Each row was made from one small tree. The marks that hang from a mark follow it in brackets, in the order of their numbers. Every link used is in the known rows. Write each row's tree.
In the rows, 128 means zero.
Known rows
K_385[K_283[K_758] K_346[K_276]]: [144 116 101  73 177 149 158 150 164 102 105  89 160 187 185  88 173 125
 122]
K_276[K_346 K_578]: [142  97 153  90 120 137 138 125 114 113 146 103 149 113 126 116 136  82
  98]
K_667[K_385[K_283[K_758] K_346[K_276[K_578]]]]: [154 104 118  37 176 149 151 149 169 103 127  72 171 189 196  90 155  97
 107]
K_578[K_276[K_346[K_385]] K_831]: [126 117 140  84 144 115 144 153 134  86 162 162 117 118 124 119 117  94
 142]
K_578[K_276]: [121 110 124 129 132 117 129 143 123 103 155 154 114 119 105 129 110 120
 140]
K_667[K_385[K_283 K_346[K_276]]]: [150 114 103  56 188 141 148 153 181 123 118  90 154 184 199 105 143 121
 143]
K_346[K_385[K_283[K_758]]]: [135 133 126  91 152 140 133 151 180 110 124 116 146 158 176  93 163 115
 112]
K_346[K_276[K_578[K_831[K_748]]] K_385[K_283]]: [130 130 142  32 197 115 160 134 162 100 161 114 131 128 195  97 157  86
 147]
K_346[K_276 K_385[K_283[K_758]]]: [143 124 112  71 193 145 148 143 187 109 121 102 151 165 196  86 164 119
 119]
K_748[K_831]: [125 154 147 128 121 112 131 136 119 127 129 134 106 113 122 133 120 136
 141]
K_831[K_748]: [121 149 139 127 130 106 127 143 119 127 144 124 107 111 128 130 122 126
 150]
K_758[K_283]: [137 162 128 125 121 160 149 142 134 129 137 144 151 134 122 126 151 116
 124]
K_385[K_283 K_346[K_276]]: [141 110  98  71 187 142 160 145 167 115 110 101 151 172 189 101 164 128
 145]
K_385[K_283[K_758] K_346[K_276[K_578[K_831]]]]: [138 113 121  39 171 142 169 137 144  84 125  93 162 177 181  85 177  95
 113]
K_667[K_385[K_283 K_346]]: [143 122 115  72 155 137 137 159 175 124 119 102 150 179 184 111 142 118
 138]
K_385[K_283[K_758] K_346[K_276[K_578[K_831[K_748]]]]]: [132 128 130  38 172 125 168 148 137  83 137  91 146 164 182  87 172  94
 130]
K_578[K_276[K_346[K_385[K_283]]] K_831[K_748]]: [119 138 149  73 155  97 148 173 143  81 174 152 101 112 141 107 129  89
 168]

Write each row's tree
[136 110 134  46 184 129 155 115 148 106 153 124 144 128 175 112 139  93
 124] : K_346[K_276[K_578[K_831]] K_385]
[145  89 113  65 170 141 158 127 135 112 131 102 157 150 167 117 143 108
 121] : K_385[K_346[K_276[K_578]]]
[127 131 172  75 119 109 146 132  94 101 164 115 122  97 122 119 132  74
 126] : K_276[K_346 K_578[K_831[K_748]]]
[138 109 160  54 137 130 148 129 132 100 155 124 147 116 149 112 140  71
 108] : K_276[K_346[K_385] K_578[K_831]]
[132 118 129  53 170 116 164 134 118 102 146 111 134 136 163 120 139 101
 145] : K_385[K_346[K_276[K_578[K_831[K_748]]]]]
[145  95 126  59 187 138 148 120 159 116 148 111 152 130 179 112 138  99
 115] : K_346[K_276[K_578] K_385]
[147 122 135  84 146 147 139 157 173 108 121 103 153 151 170  89 162 102
 104] : K_276[K_346[K_385[K_283[K_758]]]]
[133 136 169  42 140 120 151 153 141  84 160 104 138 125 165  87 163  63
 113] : K_276[K_346[K_385[K_283[K_758]]] K_578[K_831[K_748]]]
[136 120 135  33 187 138 159 127 165  89 144 106 155 153 192  83 169  86
 109] : K_346[K_276[K_578[K_831]] K_385[K_283[K_758]]]
[145  99 113  50 173 151 163 141 155  93 122  81 170 178 185  84 176 100
 105] : K_385[K_283[K_758] K_346[K_276[K_578]]]
[127 125 140  74 144 122 147 163 148  71 154 146 127 139 137  94 142  89
 128] : K_578[K_276[K_346[K_385[K_283[K_758]]]] K_831]
[131 130 168  41 148 114 152 149 144  95 165 114 131 112 168  98 155  65
 132] : K_276[K_346[K_385[K_283]] K_578[K_831[K_748]]]
[136 101 128  89 156 128 140 165 165  94 154 139 130 130 146 104 134  98
 137] : K_578[K_276[K_346[K_385[K_283]]]]
[145 105 126  46 189 147 152 133 176  99 140  93 163 155 196  81 169  91
 101] : K_346[K_276[K_578] K_385[K_283[K_758]]]
[136 125 113  91 140 145 146 157 157 102 107 102 155 181 168  94 171 122
 116] : K_385[K_283[K_758] K_346]
[148  93 150  68 139 140 140 134 145 112 150 109 156 118 155 111 140  77
  97] : K_276[K_346[K_385] K_578]
